Every row comes from one small tree of marks. The marks that hang from a mark follow it in brackets, in the order of their numbers. Every link used is in the known rows. Which tree was each row made from?
Known rows:
k695(k62): [ 0.42 -0.69 -0.04 -0.35 -0.35  0.18 -0.20 -0.34  0.05  2.05  0.77  0.47
 -0.33 -0.45  0.05 -0.42 -0.21  1.59  0.11  0.45  0.03 -0.48 -0.44  0.20
  1.86  1.81 -0.52 -0.46 -0.07  0.58]
k65(k572 k945): [-0.48 -0.13 -0.91 -0.43  1.67  0.06  0.18  0.13 -0.58  1.20  1.64 -2.35
  0.26  0.35  0.09 -0.44 -0.47  2.57  0.33 -0.45  0.12 -0.44 -0.69  0.31
  1.24  1.14  1.22 -1.37  1.11 -0.89]
k184(k522(k444)): [ 0.85  0.59 -0.29  0.56 -0.36 -0.32  0.19  0.32 -0.71  0.15 -0.20  0.82
  1.28 -0.78 -0.50 -0.85 -0.60  1.46  1.10  1.59 -0.37 -0.69 -1.24 -1.90
  2.67  3.32 -0.87 -1.49  0.64 -0.53]
k538(k272(k65)): [-0.15  0.51 -0.21  0.32 -1.78  0.01 -0.73  0.78 -0.66  0.74 -0.28  0.51
  1.21  2.02  0.05 -0.62 -1.01  0.57  2.13  0.20 -0.20 -1.01 -0.71 -0.51
  3.46  1.16 -0.74 -2.09  0.04  0.23]
k251(k945(k65(k572))): [-0.81  0.24 -0.72  0.25  0.23  0.07  0.16 -0.99 -0.58  1.56  0.50 -0.34
  1.10  0.36 -0.06 -0.25 -0.99 -0.62  0.50 -0.18 -0.54  0.00 -0.48  1.07
  0.89  1.71 -0.03 -0.43  0.04  0.71]
k62(k695(k747)): [-0.42 -0.59 -0.16  0.24  0.33  0.24 -0.99 -1.50 -1.01 -1.04  0.25 -0.10
 -0.38  0.72 -0.60  0.14  1.34  0.23 -0.23 -0.17 -0.04  0.24  0.13 -0.93
  1.41  0.47 -1.45 -1.33 -0.25  0.97]
k62(k682 k695): [ 0.22 -0.41 -0.53 -0.02  0.40  0.59 -0.43 -1.48 -0.38 -0.98  1.30  1.30
 -0.32  1.43 -1.16  0.27  3.09 -1.10 -0.24  0.11 -0.54  0.27 -0.58 -0.28
  3.37  0.97 -1.31 -1.74  0.08  0.96]
k62(k695): [-0.42 -0.19 -0.62  0.19  0.60  0.39 -0.87 -1.10 -1.02 -0.19  0.98  0.10
 -0.18  0.76 -0.87 -0.12  1.49  0.37  0.39  0.06 -0.10 -0.03 -0.28 -1.10
  3.39  1.39 -1.54 -1.91 -0.12  1.21]
k682(k96(k695(k62 k747))): [-0.45 -0.12  0.64 -0.08  0.96 -0.17  0.04  0.68 -1.01  0.36  0.98  0.07
  0.22 -2.17  0.06 -0.18  0.37  1.07  0.26 -0.07  0.25  0.62  0.02 -0.72
  1.25 -0.13 -0.73  1.32  0.20  0.47]
k65(k945(k251)): [-0.06 -0.26 -0.79  0.03  0.82 -0.12  0.36  0.44 -0.48  0.76  0.75 -0.73
  1.28  0.42 -0.85 -0.15 -0.69  0.20 -0.34  0.20 -0.62 -0.52 -1.47 -0.81
  3.06  1.43  0.04 -0.67  0.52 -0.20]
k538(k272 k992): [ 0.68  0.37  0.03  0.14 -0.39  0.34 -1.32  2.40 -1.04  0.69 -0.11  0.37
  0.68  4.16  0.32 -0.79 -1.68  0.28  2.36 -0.02 -0.05 -0.25 -0.81 -2.50
  2.83 -0.62 -1.22 -2.16  0.91  0.34]
k65(k945): [-0.26  0.08 -0.66 -0.04  0.35 -0.24  0.00  0.25 -0.55  1.31  1.22 -1.24
  1.08 -0.15 -0.46 -0.40 -0.19  1.67  0.27  0.04 -0.16 -0.56 -0.53 -1.13
  2.95  1.77  0.03 -0.96  0.80 -0.59]
k695(k62 k96 k290): [ 1.30 -0.38  0.50 -0.13 -0.72 -0.21  0.08  0.45  1.20  1.19 -0.76  0.79
 -1.24 -0.89  0.70 -0.02 -0.01  1.14 -0.43  0.79  0.44 -0.43  0.53  1.95
 -1.64 -0.35  0.60  1.04 -0.84  0.52]
k538(k272(k65) k992): [-0.03  0.75  0.00  0.09 -1.53  0.13 -1.02  1.83 -0.79  0.28 -0.41  0.28
  0.97  3.93  0.21 -0.89 -2.11 -0.04  2.90 -0.19  0.08 -0.93 -0.97 -2.01
  2.71 -0.50 -0.92 -2.35  0.27  0.03]
k444(k522): [ 0.19 -0.35 -0.48  0.45 -0.44  0.79  0.48  0.52 -1.62  0.57  0.96 -0.34
  0.51 -0.27  0.46 -0.53 -0.41  1.29  0.53  0.09  0.20 -0.82 -0.27 -0.19
  3.02  2.42 -1.31 -1.83 -0.09  0.60]
k398(k184 k444(k522)): [ 0.64  0.28 -0.46  0.90 -0.08  1.10  0.32  0.52 -0.44  0.86  0.05 -1.32
  1.92  2.33 -1.54 -0.48 -0.84  1.57  1.67  1.40 -0.29 -0.08 -0.59 -1.58
  4.13  2.17 -1.55 -1.65 -0.45  0.76]
k522(k444): [ 0.24  0.31 -0.11  0.45  0.01 -0.04 -0.15  0.11 -0.09  1.10  0.00 -0.06
  1.42  0.11  0.02 -0.44 -0.49  1.28  0.55  1.87 -0.38 -0.38 -0.71  1.06
  2.97  2.78 -0.83 -1.66  0.20  0.82]
k62(k682(k96)): [ 0.29 -0.33 -0.08  0.10  0.66  0.13  0.41 -1.25 -0.16  0.54  1.79  1.73
  0.63  0.47 -0.28 -0.01  2.09 -1.46  0.65 -0.07 -0.64  0.52 -0.77  0.23
  3.50  1.38 -0.61 -0.46  0.69  0.57]
k398(k444): [ 0.08  0.06 -0.11  0.29 -0.56  0.11  0.13  0.54 -0.67  1.91 -0.43 -0.01
  1.81  1.36 -0.94 -0.34 -0.30  1.10  1.59  0.64 -1.00  0.05 -0.84 -0.91
  3.80  2.48 -0.87 -1.86  0.20  0.69]
k682(k96): [-0.37 -0.05 -0.14  0.39  1.10 -0.18  0.02 -1.07 -0.91  1.36  1.63  0.54
  0.67 -0.35  0.02 -0.42  0.58 -0.18  1.42 -0.25 -0.11  0.34 -0.45 -0.52
  3.60  1.69 -0.84 -0.51  0.55  1.00]
k747(k65(k945(k251))): [-1.29 -0.53 -0.50  0.43  0.63 -0.18 -0.39  1.35 -0.21  1.09  0.06 -0.84
  1.69 -0.31 -0.35 -0.22 -1.18  0.20  0.00  0.21 -0.61 -0.56 -1.01 -1.79
  2.62  0.64 -0.04  0.09  1.41 -0.65]
k272(k65(k945) k444(k522)): [-0.49  1.21 -0.68  0.59 -1.33 -0.18  1.43 -0.90 -1.53 -0.61  0.95 -1.19
  1.65 -1.39  0.12 -0.91 -1.31  1.21  0.83  0.15  0.69 -2.56 -1.28 -0.16
  2.91  2.87  0.04 -1.10 -1.31 -0.79]
k272(k65): [-1.11  0.16 -0.28  0.08 -1.23 -0.04  0.16 -0.89 -0.40  1.05  0.35  0.29
  1.33  0.63 -0.24 -0.40 -0.44  0.42  1.49  0.02 -0.34 -1.12 -0.48 -0.19
  3.19  2.80 -0.71 -1.44 -0.37  0.05]
k747(k65(k572 k945(k251))): [-1.40 -0.68 -0.69  0.13  1.66  0.02 -0.23  1.18 -0.24  0.98  0.40 -1.67
  1.07  0.10  0.11 -0.23 -1.41  0.97  0.18 -0.21 -0.38 -0.46 -1.06 -0.66
  1.24  0.16  0.91 -0.31  1.66 -1.01]
k96(k695(k290)): [-1.12  0.86  0.08  0.02  0.44  0.13 -0.06  2.29 -0.84  0.29 -0.26 -0.30
  0.87 -0.11 -0.13  0.11  0.32  1.40  0.36  0.46 -0.51  0.01  0.48 -1.05
  2.31  1.10 -1.01  0.63  0.15 -0.24]
k62(k682 k695(k96 k290(k65) k572 k747)): [ 1.04  0.13  0.06 -0.17 -0.53  0.21  0.01 -1.78  1.09 -2.22 -0.94  1.61
 -1.53  1.06 -0.67  0.88  2.01 -3.63 -1.13 -0.45  0.29  0.87  1.26  0.99
 -3.83 -1.61  0.19 -0.31 -1.10  0.38]
k290(k65(k572 k945(k251))): [-0.86 -0.03 -1.05 -0.37  1.50 -0.13  0.37  0.26 -0.26  1.36  0.72 -1.42
  0.80  0.20 -0.93 -0.37 -1.51 -1.22  0.65 -0.64  0.08 -0.22 -0.91  0.07
  1.39  1.70  0.97 -0.99  0.56 -0.83]
k538(k272(k65(k945) k444(k522)) k992): [ 0.44  1.58 -0.32  0.50 -1.62  0.02 -0.01  1.82 -1.69 -1.04  0.02 -0.96
  1.29  2.34  0.52 -1.29 -2.84  0.55  2.34 -0.08  0.89 -2.10 -1.60 -2.02
  2.50 -0.41 -0.38 -2.06 -0.48 -0.67]
k251(k945): [-0.28  0.15 -0.57  0.45  0.21  0.17 -0.06 -1.50 -0.68  1.02  0.58  0.35
  1.28 -0.29 -0.40 -0.05 -0.67  1.38 -0.10  0.30 -0.69 -0.12  0.21 -0.32
  1.98  2.09 -0.81  0.05  0.14  1.38]
k682(k96(k695(k62 k290 k572 k747))): [-0.23  0.67  0.50 -0.23  0.59 -0.11  0.39  0.06 -0.24 -0.11  0.17  0.13
 -0.64 -1.56  0.49  0.16 -0.09  0.25 -0.11 -0.39  0.27  0.85  0.73 -0.21
 -1.45 -0.90 -0.09  1.56 -0.39  0.44]

Write each row's tree:
[-0.67  1.32 -0.09 -0.31  0.32  0.37  0.27  1.68 -0.53  0.35 -0.40  0.01
  0.36  0.41  0.03  0.25 -0.33  0.94  0.12  0.13 -0.41  0.23  0.91 -1.24
  0.17  0.81 -0.65  0.23 -0.17 -0.17] => k96(k695(k290 k572))
[-1.36 -0.28  0.41  0.65 -0.70 -0.38 -0.74 -0.03  0.37 -0.22 -1.73 -0.45
  0.32  0.47  0.94  0.33 -0.47 -0.25 -0.04 -0.08 -0.65  0.06  0.93 -0.33
 -1.11 -0.36 -0.24  1.06  0.44 -0.46] => k695(k290 k747(k65))
[ 2.14 -1.00  0.84 -0.58 -0.98  0.18  0.18 -0.62  0.80  0.92 -0.68  1.20
 -1.26 -0.65  0.77  0.18 -1.01  1.19 -1.26  0.13  0.85  0.08  1.04  0.98
 -5.33 -0.90  0.62  0.45 -0.87  0.43] => k695(k62 k96 k572 k747)
[-0.59 -0.75  0.14  0.48  0.73  0.07 -0.68 -1.90 -0.25 -2.06  0.85  1.03
 -0.38 -0.08 -0.52  0.41  2.87 -2.20 -0.27 -0.49 -0.24  0.98 -0.17 -0.69
  1.28 -1.25 -0.92 -0.08  0.57  0.73] => k62(k682(k96) k695(k747(k65)))
[-0.26  0.66  0.23 -0.16  0.44 -0.04  0.67 -0.33  0.16 -0.63  0.40  1.29
  0.29 -0.14 -0.34  0.45  1.30 -2.68  0.18 -0.49 -0.37  1.10  0.50 -0.10
  0.00 -0.01 -0.22  0.83  0.12 -0.17] => k62(k682(k96(k695(k290(k65) k572 k747))))
[-0.32 -0.59  0.36 -0.20  0.12 -0.55  0.16 -0.81  1.68 -0.86 -0.35 -1.12
 -1.58 -1.45  1.16  0.32  0.35 -0.17 -1.13 -0.54  0.16  0.42  0.18  1.93
 -3.74 -2.92  2.08  2.20  0.53 -1.14] => k695(k62(k682(k96)) k290 k747(k65(k572 k945)))
[-0.54  0.32  0.40  0.09  0.52  0.04  0.38  0.21  0.10 -0.79  0.23  1.17
  0.43 -0.21  0.16  0.51  1.33 -1.51 -0.20 -0.25 -0.62  0.97  0.37 -0.42
 -0.05 -0.79 -0.25  1.19  0.68 -0.24] => k62(k682(k96(k695(k290 k572 k747(k65)))))
[-0.17  0.40  0.34 -0.53 -0.22  0.24  0.27  1.90  0.23  0.08  0.02  0.48
 -0.24 -0.75 -0.14  0.25  1.00  1.12 -0.61  0.71 -0.41  0.04  0.13  0.19
  1.14  0.23 -0.39  1.36 -0.16 -0.25] => k96(k695(k62(k682) k290))
[-0.51  1.03  0.24 -0.77 -0.54 -0.19  0.31  1.47  0.44 -0.05 -1.05 -1.08
 -0.46 -1.65 -0.15  0.26 -1.32  0.27 -0.96 -0.30  0.48  0.30  1.37 -0.59
 -3.40 -0.70  0.59  1.59 -0.65 -1.07] => k96(k695(k62 k290(k65(k945)) k572 k747))
[ 0.47  0.36 -0.19  0.05  0.34  0.18  0.10 -3.30  0.48 -2.66  0.33  1.21
 -1.81  1.07 -0.23  0.81  2.73 -3.17 -0.81 -0.87 -0.21  1.35  0.53  0.65
 -1.78 -1.64 -0.22 -0.30 -0.72  1.02] => k62(k682(k96) k695(k290 k572 k747))
[ 1.16 -1.10  0.36  0.07  0.05  0.32 -0.40 -1.10 -0.08 -1.92  0.31  1.61
 -0.58  0.76 -0.76  0.59  3.03 -1.05 -1.08  0.21 -0.01  0.49  0.08  0.46
 -0.26 -0.96 -0.76 -0.66 -0.23  0.78] => k62(k682 k695(k96 k747))
[-0.79 -0.11 -0.21  0.33  1.17 -0.19 -0.35 -1.83  0.46 -2.90  0.45 -0.66
 -1.31 -0.04 -0.08  0.57  2.55 -1.94 -0.71 -0.86 -0.05  0.96  0.05  0.62
 -0.97 -2.78  0.69  0.51  0.50 -0.07] => k62(k682(k96) k695(k290 k747(k65(k572 k945))))
[-0.61  0.57  0.28 -0.01  0.93 -0.22  0.22  0.85 -0.50  0.54  0.85  0.08
 -0.16 -1.91  0.17 -0.17  0.51  0.78  0.57  0.07  0.13  0.45  0.07 -0.23
  1.87  0.06 -0.46  1.40 -0.04  0.59] => k682(k96(k695(k62 k290)))
[ 0.88 -1.15  0.65 -0.31 -0.42 -0.07  0.18 -1.70  0.54  0.15  0.70  1.21
 -0.79 -0.80  0.24  0.13  1.17 -0.44 -0.77 -0.03 -0.03  0.48 -0.33  1.10
 -0.48 -0.29 -0.05  0.84 -0.05  0.39] => k695(k62(k682(k96)) k747)
[-0.15  0.08  0.16 -0.05  0.98  0.21  0.49  0.39 -0.67  0.11  1.63  1.44
  0.98 -0.23 -0.55  0.08  2.16 -0.73  0.52  0.08 -0.60  0.65 -0.57 -0.46
  3.65  0.92 -0.89  0.20  0.80  0.29] => k62(k682(k96(k695)))
[ 1.30 -0.61  0.56 -0.67 -0.66 -0.56  0.57 -0.12  2.18 -0.52 -1.01 -0.37
 -1.69 -1.39  0.37  0.37  0.12 -1.08 -1.49 -0.19  0.90  0.16  0.84  3.30
 -5.77 -2.37  2.53  1.89 -0.63 -1.24] => k695(k62(k682) k96 k290(k65(k572 k945)) k747)
[ 0.31  1.50 -0.49  0.25 -0.74  0.22  0.10  1.73 -1.74 -1.09  0.30 -1.61
  0.71  2.74  0.87 -1.32 -3.06  1.13  2.39 -0.42  1.08 -2.02 -1.69 -1.00
  1.41 -0.79  0.38 -2.32 -0.26 -0.90] => k538(k272(k65(k572 k945) k444(k522)) k992)
[ 2.57 -0.74  0.37 -0.80 -0.77  0.53  0.68 -0.39  1.35  1.41  0.42  2.44
 -1.13 -0.07  0.19  0.16  0.42  0.23 -1.01  0.44  0.43 -0.02  0.26  1.49
 -2.84 -0.10  0.67 -0.16 -0.51  0.49] => k695(k62(k682) k96 k572)
[-0.81  0.52  0.59  0.00  0.55 -0.19  0.05  0.54 -0.07  0.00 -0.18 -0.07
 -0.40 -1.98  0.69  0.14 -0.44  0.16 -0.05 -0.40  0.25  0.79  0.87 -0.74
 -1.74 -1.45  0.00  1.95  0.09  0.06] => k682(k96(k695(k62 k290 k572 k747(k65))))
[-0.28 -0.45 -1.03 -0.36  2.12  0.16  0.52  0.25 -0.54  0.70  1.19 -1.83
  0.43  0.93 -0.30 -0.20 -1.00  1.19 -0.18 -0.31 -0.31 -0.38 -1.64  0.53
  1.27  0.79  1.24 -1.03  0.84 -0.66] => k65(k572 k945(k251))
[ 1.24  0.09  0.63  0.03 -0.81 -0.07  0.30 -0.67  0.80 -0.36 -1.75  0.79
 -0.76  0.90  0.99  0.62 -0.62 -0.39 -0.80 -0.12  0.16  0.36  1.75  1.09
 -5.43 -1.14  0.66  0.50 -0.85  0.10] => k695(k96 k290 k572 k747)
[-0.48  0.64 -0.45 -0.03 -0.30  0.11 -0.57 -2.18  0.13 -1.30 -0.89 -0.11
 -1.30  1.06 -0.52  0.44  0.32 -2.44 -0.21 -0.82  0.25  0.63  1.30 -0.50
 -2.19 -0.10 -0.48 -0.90 -1.12  0.57] => k62(k695(k290(k65) k572 k747))
[-0.39 -0.49  0.38  0.67 -0.09 -0.17 -1.16 -0.17  0.12 -1.70 -1.36 -0.02
 -0.81 -0.21  0.13  0.43  1.05 -0.33 -0.57  0.09  0.28  0.20  1.05 -0.16
 -1.72 -1.88 -0.45  0.33 -0.26  0.55] => k62(k695(k96 k290 k747(k65)))
[ 0.92 -0.63  0.41 -0.46 -0.17 -0.67  0.37  0.36  1.67 -0.15 -1.55 -1.00
 -1.56 -1.54  0.36  0.23 -1.48 -0.85 -1.27 -0.20  0.95 -0.06  0.51  2.80
 -5.75 -2.23  2.33  1.85 -0.93 -0.88] => k695(k62 k96 k290(k65(k572 k945(k251))) k747)
[ 1.46 -0.59  0.64 -0.11 -0.43  0.17  0.15 -0.53 -0.01  0.48 -0.62  1.15
  0.02  0.61  0.52  0.31 -0.68  0.45 -0.54 -0.09  0.32  0.27  1.18  0.14
 -3.91 -0.16  0.08 -0.40 -0.32  0.29] => k695(k96 k572 k747)
[ 1.12 -0.52  0.67 -0.19 -1.10 -0.40  0.21  0.40  2.04 -0.32 -2.28 -0.08
 -1.36 -1.29  1.04  0.53 -1.96 -0.11 -2.13  0.06  0.56 -0.07  1.02  1.12
 -7.40 -3.34  2.00  2.29 -0.63 -0.62] => k695(k62 k96 k290 k572 k747(k65(k945(k251))))
[-0.98  0.82  0.17 -0.41 -0.21 -0.08 -0.02  2.29  0.02  0.96 -0.49 -0.24
  0.02 -1.59 -0.38 -0.10 -0.45  0.49  0.22  0.39  0.13 -0.05  0.64 -0.44
  0.95  0.89 -0.43  1.34 -0.42 -0.32] => k96(k695(k62 k290(k65)))
[-0.11  1.08  0.06 -0.89 -0.44  0.30  0.58  1.39  0.75  0.49 -0.44  0.81
 -0.51 -0.67 -0.41  0.31 -0.02 -0.87 -0.45  0.07 -0.03  0.37  0.87 -0.13
 -1.23  0.31  0.04  1.00 -0.60 -0.50] => k96(k695(k62(k682) k290(k65) k572))
[-0.19 -1.47  0.84  0.34  0.60 -0.06 -0.62  0.97 -0.15  0.49 -0.82 -0.12
  0.48 -0.34  0.97  0.09 -0.66  1.40 -0.11  0.01  0.32  0.00  0.73  0.41
 -2.70 -1.09  0.50  0.46  0.98 -0.50] => k695(k96 k747(k65(k572)))
[ 0.16 -0.65  0.14  0.17  0.46 -0.04 -0.44 -0.41  0.91 -2.70 -0.52 -0.30
 -1.16  0.26 -0.08  0.74  2.31 -0.93 -1.46 -0.18  0.18  0.40  0.53  1.18
 -2.84 -3.10  0.96  0.43  0.26 -0.44] => k62(k682 k695(k96 k290 k747(k65(k572 k945))))
[-0.50 -1.14  0.40 -0.08 -0.80 -0.38 -0.68  0.33  0.46  0.83 -0.34 -1.13
  0.00 -1.76  0.44 -0.19 -1.14  1.81 -0.93  0.07  0.25 -0.43  0.09 -0.65
 -1.20 -0.61  0.43  1.05  0.68 -0.79] => k695(k62 k747(k65(k945)))
[-1.30 -0.10  0.43 -0.32  0.68 -0.16 -0.08  2.67  0.11 -0.75 -1.16 -1.73
 -0.23 -1.61  0.40  0.33 -1.13  1.73 -1.34  0.18 -0.08  0.01  0.10  0.03
 -2.18 -1.98  0.81  2.38  0.32 -1.21] => k96(k695(k62 k290 k747(k65(k572 k945(k251)))))
[-0.10 -0.10  0.03 -0.29 -1.05 -0.71  0.14 -0.53  1.37 -0.01 -1.47 -0.99
 -0.86 -1.07 -0.15  0.18 -1.38 -1.70 -1.03 -0.27  0.19 -0.07  0.19  1.09
 -2.63 -0.55  1.04  1.61 -0.93 -0.69] => k695(k62 k290(k65(k945(k251))) k747)
[ 1.21  0.06  0.43 -0.54 -1.00 -0.02  0.74 -2.61  1.70 -0.65 -0.47  1.19
 -2.13  0.21  0.90  0.62  0.49 -1.70 -1.29 -0.52 -0.06  0.87  0.84  1.88
 -4.72 -1.51  0.94  1.21 -0.94  0.28] => k695(k62(k682(k96)) k290 k572 k747)
[ 0.43 -0.85  0.96  0.16 -1.14 -0.78 -0.43  1.00  1.61 -0.03 -1.79 -0.83
 -0.92 -2.29  1.07  0.21 -0.93  1.25 -1.41  0.38  0.70 -0.39  1.06  1.15
 -4.70 -2.83  1.53  2.49 -0.08 -0.89] => k695(k62 k96 k290 k747(k65(k945)))
[-0.38  0.43 -0.95  0.00  1.74 -0.07  0.37 -1.95  0.49 -2.06  1.02  0.10
 -1.19  0.33 -1.17  0.39  2.38 -4.15 -0.10 -0.88 -0.05  0.90 -0.82  1.07
  1.18 -1.11  0.62 -0.31 -0.23  0.47] => k62(k682(k96) k695(k290(k65(k572 k945(k251)))))
